Known rows, with every step that occurs:
Q-F: -0.757,1.632,-0.281,-0.241,1.586,-0.915,0.744,-1.658,1.152,0.142,0.143,-1.591,2.130,2.338,-0.212,1.728,3.234,0.995,0.831,-0.532,0.149,0.724,0.785,1.113,1.991,1.225,0.418
H-W-U: 3.510,-3.026,0.558,2.868,0.913,0.027,-1.272,-1.976,-0.183,-2.830,-0.148,-0.719,-0.348,-0.052,0.216,-1.851,-0.305,0.046,-1.060,1.799,4.087,0.238,0.435,-0.247,2.448,-0.140,1.469
M-Q-F-P-U: -1.034,2.574,0.072,-1.227,-0.143,-3.927,0.651,-1.088,1.339,1.973,1.278,1.347,1.931,-0.333,1.282,3.223,2.719,-0.235,-1.927,1.328,-3.319,0.787,0.090,0.918,1.945,-1.905,1.510
V-U-R-X: 3.024,1.463,-1.448,2.684,0.221,2.281,0.419,2.768,-4.368,0.794,0.094,2.833,-0.286,-1.771,-0.759,-0.054,-1.086,0.979,1.665,0.890,-1.039,-0.650,3.111,-1.315,-0.451,0.900,-2.594
X-R-U: 0.600,0.917,-1.101,1.199,1.309,0.894,-0.302,1.053,-4.028,-0.805,-2.387,3.438,0.543,-1.864,-1.400,-0.370,-0.737,-1.790,-0.203,0.612,1.361,-1.600,1.295,1.595,0.289,0.045,-1.066
B-H-W-U-P-F: 0.750,-3.720,0.015,-0.866,-2.675,-0.099,0.899,-3.045,3.345,-1.277,1.182,-2.773,-1.239,-0.602,2.562,-1.375,-1.539,-1.657,2.927,1.755,2.895,-0.282,-1.364,-0.056,-3.009,-1.138,2.460
P-U-V: -0.716,0.818,1.046,-0.752,-0.788,-1.434,-1.607,0.898,2.518,-1.251,0.219,-2.307,-0.621,0.699,2.714,0.125,1.911,1.642,-2.723,2.939,0.104,-0.492,0.274,0.271,1.983,-2.241,-0.021
W-U: 1.707,-0.187,-0.429,0.684,0.826,0.581,-2.803,-1.324,-0.448,-0.403,-0.624,-0.576,0.982,1.689,1.126,-0.696,0.441,0.922,-0.905,0.722,3.817,0.180,0.287,-0.516,1.958,-0.229,0.541
F-P: 0.742,1.972,-1.741,0.147,-1.946,0.492,1.017,-3.128,1.465,-0.520,0.506,-1.516,1.345,-0.457,-0.527,1.926,0.514,1.420,2.124,-0.249,-3.347,2.304,-0.117,-0.068,-0.096,-2.428,2.358
W-H: -0.731,0.580,-1.169,-2.604,-0.731,0.532,0.141,-2.819,0.206,1.651,-0.831,-4.338,0.986,3.938,-2.828,-0.892,1.538,2.910,0.895,-0.325,0.003,-0.937,-1.311,-0.850,1.606,1.694,0.933
X-H-W-U-V: 1.008,-4.373,3.440,0.529,0.742,-0.058,-3.360,0.318,2.453,-3.903,-1.661,-1.350,-2.475,-0.599,1.386,-2.978,-1.216,-0.309,-3.399,0.573,0.963,1.230,-1.322,-0.578,1.941,-0.598,2.404
Q-F-P-U-R-X: 2.318,3.478,-1.213,1.404,1.102,-1.603,1.595,2.489,-1.864,1.991,2.391,1.932,-0.835,-1.202,0.194,2.438,0.453,-0.681,0.005,0.515,-2.607,-1.468,2.855,-0.207,-0.982,1.143,-1.583
V-U-P-F-Q: -5.014,-0.940,-1.816,1.662,-0.953,1.601,4.707,-3.373,2.978,2.051,1.115,-0.783,1.479,-2.604,0.884,-0.518,-1.340,-1.338,4.384,3.266,0.336,-0.025,2.066,0.349,-1.341,-0.255,0.609
R-U-V: -0.816,0.899,0.117,-1.125,0.574,-0.058,-2.959,1.969,0.790,-2.523,-2.609,-0.585,-1.294,-1.215,0.882,-0.393,-0.083,-0.634,-2.571,0.153,0.387,0.049,1.046,0.023,0.783,-0.705,-0.250
W-U-R-X-H-B: 1.959,-2.454,1.602,0.798,0.978,2.666,-2.816,2.339,-1.414,-1.227,-0.400,1.458,0.660,1.078,-0.784,-1.591,-1.287,-0.294,-1.969,-2.712,2.136,-0.308,-1.961,-1.702,-0.732,1.199,-0.802
B-H-W-U: 3.178,-2.570,0.071,0.481,-0.273,-0.560,-2.467,-2.040,-0.163,-3.146,0.290,-1.279,-1.070,1.350,0.599,-2.318,-1.130,1.305,-0.651,1.896,3.846,-0.985,-0.394,-1.236,0.945,0.285,2.196
R-X-H-W-U: 2.538,-4.389,2.678,0.799,2.623,-0.951,-1.357,-0.129,0.091,-2.064,-0.141,1.121,-2.121,-0.601,-0.981,-2.532,-2.051,-1.035,-1.969,-0.674,2.606,0.788,-1.581,-1.578,0.757,1.799,0.318
W-H-X-R: -0.683,1.622,-0.448,-0.804,1.395,0.398,0.221,1.479,-3.683,1.418,-0.770,-1.447,-0.640,2.435,-1.296,-0.838,0.045,0.895,0.778,-2.112,-2.109,-2.735,0.068,0.067,0.720,0.663,-1.187
Q-F-P-U-R: 1.560,3.257,-1.850,2.042,-1.774,-1.437,1.105,0.448,-0.661,2.176,1.886,1.356,-0.093,0.272,1.162,2.081,1.814,0.566,0.120,2.724,-1.891,-0.343,2.456,1.915,0.713,-1.061,0.371
R-X: 0.911,1.380,-0.064,-1.060,1.825,0.082,0.820,-0.149,-1.158,-0.763,0.161,-0.627,0.363,0.039,-1.389,1.219,-0.027,0.970,0.656,-1.415,0.195,-0.341,0.453,-1.992,-0.652,1.400,-2.065
R-X-H: -1.051,-0.717,2.119,-2.716,1.348,-0.921,-0.022,-0.382,0.333,0.379,-0.350,0.752,-0.440,0.589,-1.615,0.212,-0.381,1.252,0.037,-2.426,-0.713,1.693,-2.725,-1.480,-0.923,1.393,-1.270
U-R-X-H-W: 1.985,-2.744,2.085,1.129,-0.318,-0.288,1.618,0.006,-1.806,-1.984,0.398,1.692,-2.495,-1.664,-2.209,-0.549,-1.606,0.424,-0.167,-0.293,-0.500,1.116,-0.651,-0.448,-1.159,2.021,-0.537
W-U-P: 0.536,-1.552,-1.259,-0.125,-1.322,1.369,-2.072,-0.855,2.320,-0.008,-0.448,-0.957,0.819,0.682,1.548,-0.274,-0.315,-0.761,1.617,-1.241,2.470,0.078,-0.511,1.006,-0.300,-0.373,0.518
F-P-U: 0.571,1.820,-1.140,0.439,-2.061,-2.286,0.797,-1.722,2.371,1.003,1.793,-0.657,0.846,0.156,1.103,1.527,1.712,1.113,0.278,2.243,-1.362,0.912,-0.395,0.585,1.339,-3.316,0.984
W-U-P-F-Q: -4.210,-0.726,-1.335,0.564,0.239,1.036,2.722,-3.999,2.438,1.123,1.075,-1.776,0.941,-1.152,1.292,-0.206,-1.776,-2.317,1.977,2.280,3.116,-0.807,2.235,-0.040,-1.520,0.538,1.182

Rows:
2.492,-3.855,1.798,2.862,-0.492,0.400,1.595,1.411,-1.830,-1.085,-0.067,3.376,-2.271,-2.878,-2.071,-2.191,-1.939,0.096,0.916,1.110,-1.353,1.339,-0.137,-0.592,-0.262,1.426,-0.779	V-U-R-X-H-W
1.297,-0.908,1.201,-0.509,0.829,0.493,-2.108,1.805,-2.959,1.111,-0.938,3.236,-1.792,0.458,-0.528,-0.605,-1.691,0.081,-1.112,-1.364,1.469,0.932,-0.451,-1.586,-1.455,2.120,-1.320	W-U-R-X-H
-0.581,2.226,-0.622,0.715,2.171,-0.684,-0.645,3.577,-4.488,-0.315,-1.855,3.225,-1.341,-1.271,-0.001,-0.350,-0.721,-1.859,-0.856,-1.849,0.718,-1.563,1.688,1.047,-0.016,-0.371,-3.034	H-X-R-U
-0.748,1.815,0.430,-0.374,0.095,-2.041,-0.699,1.116,4.415,-0.339,0.797,-2.389,-0.264,-0.355,2.922,1.324,1.948,0.111,-1.895,1.330,-3.942,0.457,0.952,0.911,1.860,-2.708,1.852	Q-F-P-U-V
-0.080,-1.265,-0.485,-1.226,-0.508,2.832,-0.537,-1.707,1.844,-1.103,-0.414,-5.408,3.063,4.173,-2.936,-1.640,1.604,2.172,0.105,-1.707,1.118,-1.773,-2.813,-0.905,2.012,0.668,1.566	W-H-B
0.928,-0.856,1.293,0.314,0.670,0.073,0.275,2.668,1.871,0.387,1.612,1.067,1.080,0.076,-0.382,0.523,0.595,-0.899,-1.374,-2.554,-2.637,-0.055,-1.983,-0.215,-0.532,0.284,0.164	Q-F-P-U-R-X-H-B
2.406,2.612,-1.260,0.720,0.399,1.323,0.520,1.377,-4.646,-0.281,0.669,1.309,-0.514,-0.609,-1.281,1.433,-0.653,1.085,0.673,-0.167,0.184,-0.923,2.540,-1.501,-1.816,1.748,-2.342	U-R-X
-0.185,2.588,-1.453,0.352,0.353,-0.626,1.359,-2.203,2.401,0.175,0.835,-1.578,1.927,0.251,-0.249,2.540,1.880,0.309,1.791,-1.218,-3.892,1.896,0.446,0.772,1.049,-0.999,2.758	Q-F-P
0.073,1.065,0.756,-0.539,0.381,-2.005,0.600,1.956,-0.322,2.979,1.282,3.059,-1.561,-0.323,-0.153,1.129,0.072,-0.486,-0.505,-0.880,-3.624,0.942,-0.215,0.094,-1.055,1.085,-0.922	Q-F-P-U-R-X-H
0.709,-0.352,0.863,0.071,0.947,0.902,-4.154,0.846,1.056,-2.460,-1.576,-2.387,-0.333,0.587,2.523,-1.176,0.138,0.365,-2.599,0.588,1.520,0.041,0.719,-1.085,1.743,-1.212,1.442	W-U-V
1.041,-2.381,1.481,1.673,-0.377,3.410,-0.741,2.922,-0.808,-0.650,-0.352,1.853,1.453,-0.613,-1.385,-1.773,-0.899,0.489,0.088,-1.991,-0.588,0.409,-1.928,-1.016,0.080,0.301,-1.210	V-U-R-X-H-B
0.639,-1.510,1.742,0.002,-0.101,2.536,-0.655,1.640,-0.868,-1.723,0.150,0.643,1.214,0.913,-1.882,-0.194,-0.493,0.854,-0.867,-3.053,0.279,0.671,-2.531,-0.684,-1.181,1.006,-1.173	U-R-X-H-B
-1.615,-2.034,-0.634,0.990,-3.157,1.201,3.161,-1.653,3.245,1.654,0.434,-1.487,1.031,-2.141,1.803,-0.249,0.057,-0.993,5.316,1.957,-0.174,2.006,-0.551,1.222,-1.425,-2.748,0.626	V-U-P-F
0.077,2.223,-0.782,0.253,-0.194,-2.821,1.344,-1.065,3.179,1.891,1.821,-0.787,1.281,0.558,1.325,1.901,2.776,0.343,-0.051,1.557,-2.069,0.681,0.362,1.401,2.138,-1.809,1.154	Q-F-P-U
-1.479,-2.580,1.890,-0.911,-0.935,1.907,-1.024,-1.317,2.808,-2.197,-0.498,-1.737,3.114,2.450,-1.195,-0.587,1.382,1.842,-0.901,-2.274,0.989,1.914,-4.577,0.222,1.169,-0.965,1.283	X-H-B
0.570,3.627,-1.143,0.439,-1.993,-1.966,0.484,0.069,-2.464,2.507,1.030,3.566,0.777,-0.676,1.112,3.398,1.762,0.021,-1.423,2.558,-3.357,0.063,2.192,1.418,0.300,-1.016,0.612	M-Q-F-P-U-R
1.264,-0.881,1.128,0.336,-1.230,1.059,-0.084,2.033,1.117,-0.377,1.326,1.240,0.493,-0.540,-0.624,0.121,-0.626,-0.135,-1.379,-1.602,-1.888,0.147,-2.568,-0.732,-1.213,-1.142,-0.124	F-P-U-R-X-H-B
-1.831,3.163,-0.348,-3.515,-0.486,-2.748,-1.714,0.699,-0.620,-0.606,0.989,-2.035,-1.380,3.921,1.994,0.442,0.524,3.549,0.593,-2.120,-0.048,0.018,-0.674,-1.061,-0.473,-0.790,-1.654	B-H-X
0.168,0.031,1.478,-1.278,-0.325,-1.634,-0.311,2.188,-1.798,2.249,0.449,2.806,-1.608,0.600,-0.381,0.551,-0.170,1.425,-1.316,0.418,0.183,0.395,-0.837,-0.595,-1.132,1.293,-2.367	P-U-R-X-H
-2.273,-0.865,-0.868,-1.535,-2.254,-0.156,1.818,-1.158,2.793,0.848,-0.607,-0.663,-0.081,-2.347,1.285,0.675,-0.254,-3.034,2.706,0.434,2.289,0.882,-0.307,1.738,-3.300,-1.325,-0.230	R-U-P-F
-4.728,1.534,-0.816,0.344,1.074,0.067,4.521,-5.053,0.606,1.086,1.431,-2.085,1.449,-0.239,-0.626,0.991,-0.027,0.148,1.505,3.764,1.990,0.193,2.268,-0.674,-0.513,0.545,0.974	P-F-Q
-6.122,0.520,-1.966,-0.996,1.518,0.093,4.043,0.102,-0.892,2.847,-0.349,-0.412,-1.564,-1.647,-0.685,-1.546,-3.282,-4.171,1.895,-0.341,-0.049,-3.554,2.255,0.618,-2.943,2.474,-0.980	W-H-X-R-U-P-F-Q
-1.983,1.854,-0.375,-2.905,0.280,-1.579,-0.340,0.966,-0.270,1.630,-0.132,-4.033,-1.153,4.243,-1.143,-0.713,1.105,2.513,-0.078,-3.014,-0.542,-0.726,-0.870,-1.174,1.112,0.988,-1.359	W-H-X
-1.560,-1.169,-0.731,0.123,-1.435,1.218,2.758,-0.394,0.073,0.820,-1.059,0.701,0.068,-3.490,0.738,0.350,-0.980,-4.239,3.174,0.742,0.989,-0.634,0.078,2.458,-3.767,-1.309,-0.035	X-R-U-P-F
0.076,0.682,0.223,0.372,1.178,1.761,-2.158,2.779,-2.197,-2.613,-2.979,1.153,-1.153,-2.583,0.313,-0.865,-0.975,-1.929,-2.336,0.462,-1.172,-1.771,1.614,1.031,0.117,-0.827,-0.194	X-R-U-V
3.142,-3.225,0.888,2.825,-1.296,0.707,-1.493,-0.338,-2.522,-1.201,-0.508,2.324,-2.112,-0.156,-0.185,-1.986,-1.241,0.304,-1.389,1.804,2.912,0.874,0.426,0.608,0.473,0.796,1.056	X-H-W-U-R
-1.190,-0.311,-2.035,-1.341,-1.778,0.274,-0.790,0.146,1.893,-0.414,-1.408,0.923,-0.203,-1.490,0.203,0.530,-0.638,-1.847,1.286,-1.804,1.606,-0.194,-0.318,2.028,-1.488,-0.106,-0.751	R-U-P
-0.922,1.468,-1.001,-0.805,2.194,-0.218,-0.906,3.512,-4.573,1.440,-2.509,1.352,-1.803,0.442,-1.853,-1.715,-1.163,-1.521,-0.806,-2.335,-0.002,-3.178,0.835,0.563,0.104,1.544,-2.404	W-H-X-R-U
-1.813,1.773,0.485,-2.202,1.808,-1.875,-0.037,-1.721,-1.159,0.341,-0.839,0.996,2.691,1.334,-0.192,3.276,2.838,0.406,-1.609,-0.636,-1.412,1.002,0.239,0.519,1.900,0.917,0.837	M-Q-F
